What can hang from each mark
kegav: pamer zako zami
degebif: pamer zako zami
zifop: pamer zako zami
pamer: degebif
zako: degebif kegav zifop
zami: kegav

Every row comes from one small tree of marks. Brackets hold a mark, then the marks that hang from it, in alphabetical order. Every link used is in the known rows. Which tree was each row made from?
Known rows
{kegav {zako degebif zifop}}: [ 34 -31 -18  -1 -25   4  16  60  -8  -8  35   0  -7  36 -43   4  -9  14
  -1  15  19  14]
{zifop {pamer {degebif zako}} {zami kegav}}: [ 50  62   6   4 -25 -25 -11   9 -27  18  17  20  21 -63  29  -9  27 -12
  31  21 -20  40]
{kegav pamer zako}: [ 14  10 -14   4  -3 -24  26  18  14 -38  -6  -9  -5  24  -5  16  16  16
  15  -5  18  12]
{pamer degebif}: [  6   8  -3  -6  -8  19   5  18  24   6  -3   7  24 -19 -19 -12  -6  -5
   3   3 -11   0]
{zami {kegav pamer}}: [ 20  16 -16  19 -10 -31  -1   3 -14 -34  -5  -5  -8 -22  22  -8   8   6
  22   4   1  31]
{zifop {zako {degebif pamer} kegav} zami}: [ 51 -16  12   9 -36 -14   6  44 -46  24  66  23  44 -46   5  18  11 -14
  22  25  45  35]
{kegav {pamer degebif} zako zami}: [ 16  32  -3   9 -25   5  51  46  34 -41 -13 -16  23  20 -42  24   8  27
  20  11  26  19]
{kegav {zako degebif}}: [ 20 -15 -19  -4 -19   1  12  45 -10  -1  16   2   0  19 -20   2 -12  -3
   4   3   9   6]
{zifop {pamer degebif} zami}: [ 49  56  15   1 -26  -3 -16  18  -8  25   9  16  24 -33  -2   4  22 -10
   8   1 -24  -4]
{pamer {degebif {zako kegav} zami}}: [ 13   3 -25  -4  -6   0  48  29  10  27  28   2  34 -64  -7   1   9 -18
  10  37  25  62]
{kegav zami}: [ -4  13  14  10 -13   9  20  10  -4  -9  -4 -14   3  15 -19  21  -1  16
   2  13  21   7]
{zifop pamer {zami kegav}}: [ 55  67  12   7 -25 -29 -36  -4 -46  13  14  24  -6 -38  32  -3  23  -6
  18  11 -19   5]
{zako {zifop zami}}: [ 31   2  15   0 -24  -7   0  14 -12  12  36   7  -8   1 -28  19  11  17
   6  20   6   2]
{zako {degebif pamer zami}}: [ 35 -14 -24   5  -2 -10   0  36 -19  41  45  19   2 -25   7 -17 -14 -17
   4  -9  14  23]
{zami {kegav pamer {zako degebif zifop}}}: [ 54 -15 -33  20 -36 -28  15  64 -22 -42  31  -5 -16  17 -21  -2   0  21
  21  19  22  44]
{kegav zako zami}: [  1  27   9  -6 -12  10  33  20   9 -19  -3  -3   1  37 -31  26   0  25
   9  16  29  -2]
{zami kegav}: [ 11  19  -7   1  -7  -8 -13  -5 -13  -5   2  14  -7 -24  14 -17  -5  -2
  14  12  -6  11]
{kegav pamer zako zami}: [ 10  23   1  14 -15 -14  45  28  10 -47 -10 -23  -1  38 -22  35  14  33
  19   8  38  18]
{zako kegav}: [  9  -3  -3  10 -12  -6  11  12  -9  -7  12  -1  14 -20  -4   4   9  -2
  -4  20  27  11]
{kegav pamer {zako degebif}}: [ 29 -17 -26  14 -21 -23  25  53 -10 -32   9 -17  -2  22 -12  13  -1   5
  13  -5  17  25]
{pamer {degebif {zako zifop}}}: [ 11 -21  -4   2  -5   6  29  31  21  -2  22  -4  20  -5 -25  -4   9  11
   7  22  13  42]
{kegav {zako degebif} zami}: [ 17  -2  -4   4 -31  11  33  54 -14 -10  11 -12   3  34 -38  24 -17  15
   8  16  29  13]

Write each row's tree
[ 51  62 -13 -16 -13   9  -7  17 -13  33  11  33  29 -64  29 -15  16 -26
  15  21 -25  48]
{zifop {pamer {degebif {zami kegav}}} zako}
[ 23  -4  -5  12 -23   0  38  39  12 -28   7  -8  57 -40  -7  18  23  -2
  17  27  28  53]
{zifop {zako {kegav {pamer degebif}}}}
[ 57  27  -3  13 -43 -19   6  36  -4 -16  28   9  10 -39 -26   0  15  18
  31  28  -2  34]
{zako {zifop {zami {kegav {pamer degebif}}}}}
[  4   7 -23 -14   7   5  38  15  18  34  17   4  18 -43  -3  -4   1 -16
  13  16  -2  50]
{pamer {degebif zako zami}}
[ 48  50  23 -10 -27   8  -9  18 -12  28  14  22  44 -38   8  18  28 -13
  16  12 -20  16]
{zifop {pamer degebif} zako zami}
[ 40   7  -3  20 -22 -53  20  12 -33 -24  38  -7 -12 -25   9  16  30  22
  40  33  21  68]
{degebif {zako {zifop {zami {kegav pamer}}}}}
[ 46  23 -12 -11 -43 -15  -6  39 -40  11  34  26  -8 -22 -11   3 -13  -5
  30  24  -3  12]
{zifop {zami {kegav {zako degebif}}}}
[ 41  -3   0  30 -10 -31  17  26 -27 -15  33 -12  11  -5  12   9  46  10
  -5  29  41  53]
{degebif {zako kegav {zifop pamer}}}
[  7  -3  14  29  -4 -23  41  18 -11 -16  31  -7  28 -12   8  15  22  18
  19  27  77  46]
{degebif pamer {zako {kegav zami}}}
[ 42 -13  15  18 -14 -38  21  23 -20   6  70  15  18 -26  -2  14  36  18
  22  33  63  41]
{degebif pamer {zako kegav {zifop zami}}}
[ 33  42 -37  -6  -5 -31  22  15  -2 -16   9  12 -19 -20  10   0   8   4
  28  12   9  37]
{degebif {zami {kegav pamer zako}}}
[ 47  21  18  36 -33  -7  18  40 -25 -22  23 -16  12  16 -22  24  34  27
 -12  35  49  27]
{zako {kegav zami} {zifop pamer}}
[ 30 -15   9  -7 -35   3   4  31 -44  28  36   5  22 -24  -5  29  -3 -14
  18  19   0  29]
{zifop {zako degebif} zami}
[ 63  45  14  -4 -24 -18  -5  27 -17   4  32  18 -10  26 -17  22  35  21
   5  12   6  -6]
{kegav {zako {zifop pamer zami}}}
[ 38  40  22  14 -34  21  26  41  -9  -8   4  -3  62 -26  -8  27  29   1
   5  37  31  41]
{zifop {pamer degebif} {zako {kegav zami}}}
[ 43  42  27  -6 -17 -10 -14  -2 -36  21  16  14  20 -20  27  30  35  -8
  12  10  -9  16]
{zifop pamer zako zami}
[  9 -19 -14  33  -6 -43  45  17 -12 -39  12 -30  16 -23  19  21  32   5
  17  21  46  65]
{degebif {zako {kegav pamer}}}
[ 29 -21  -9  49 -46 -18  44  64 -35 -38  17 -42  19  -5 -22  32   6  14
   8  26  54  52]
{zako degebif {kegav pamer zami}}
[ 16  10  10   0 -20  13  38  35  12 -24  16  -5  -6  55 -54  28   6  42
   4  28  40   7]
{kegav {zako zifop} zami}
[ 20  -7  13  24 -32   6  37  38  -9 -23  28 -17  11  14 -46  27  12  32
  -6  45  58  27]
{zako {kegav zami} zifop}
[ 24   2 -14  23 -24 -11  28  38  16 -30   4 -14  38 -36 -16   4  16   1
   9  15  24  33]
{zako {kegav {pamer degebif}}}
[ 24  38 -27 -17 -11  11   2  14   9  30  12  27  10 -63  -5 -28 -14 -17
  15  21 -21  29]
{pamer {degebif {zami kegav}}}
[ 41 -24 -41  29 -28 -27  35  56 -31   0  35 -21   9 -40  -4  14   2 -14
   4  19  32  62]
{zako {degebif zami} {kegav pamer}}
[ 15   5   3  39 -27 -21  45  30 -11 -46   1 -34  17  -2 -15  36  21  23
  10  26  56  39]
{zako {kegav pamer zami}}
[  8  17 -26  -9   7 -22  17  -8 -21  22  22  12 -13 -50  30 -11   3 -13
  23  26   3  61]
{degebif zako {zami kegav}}
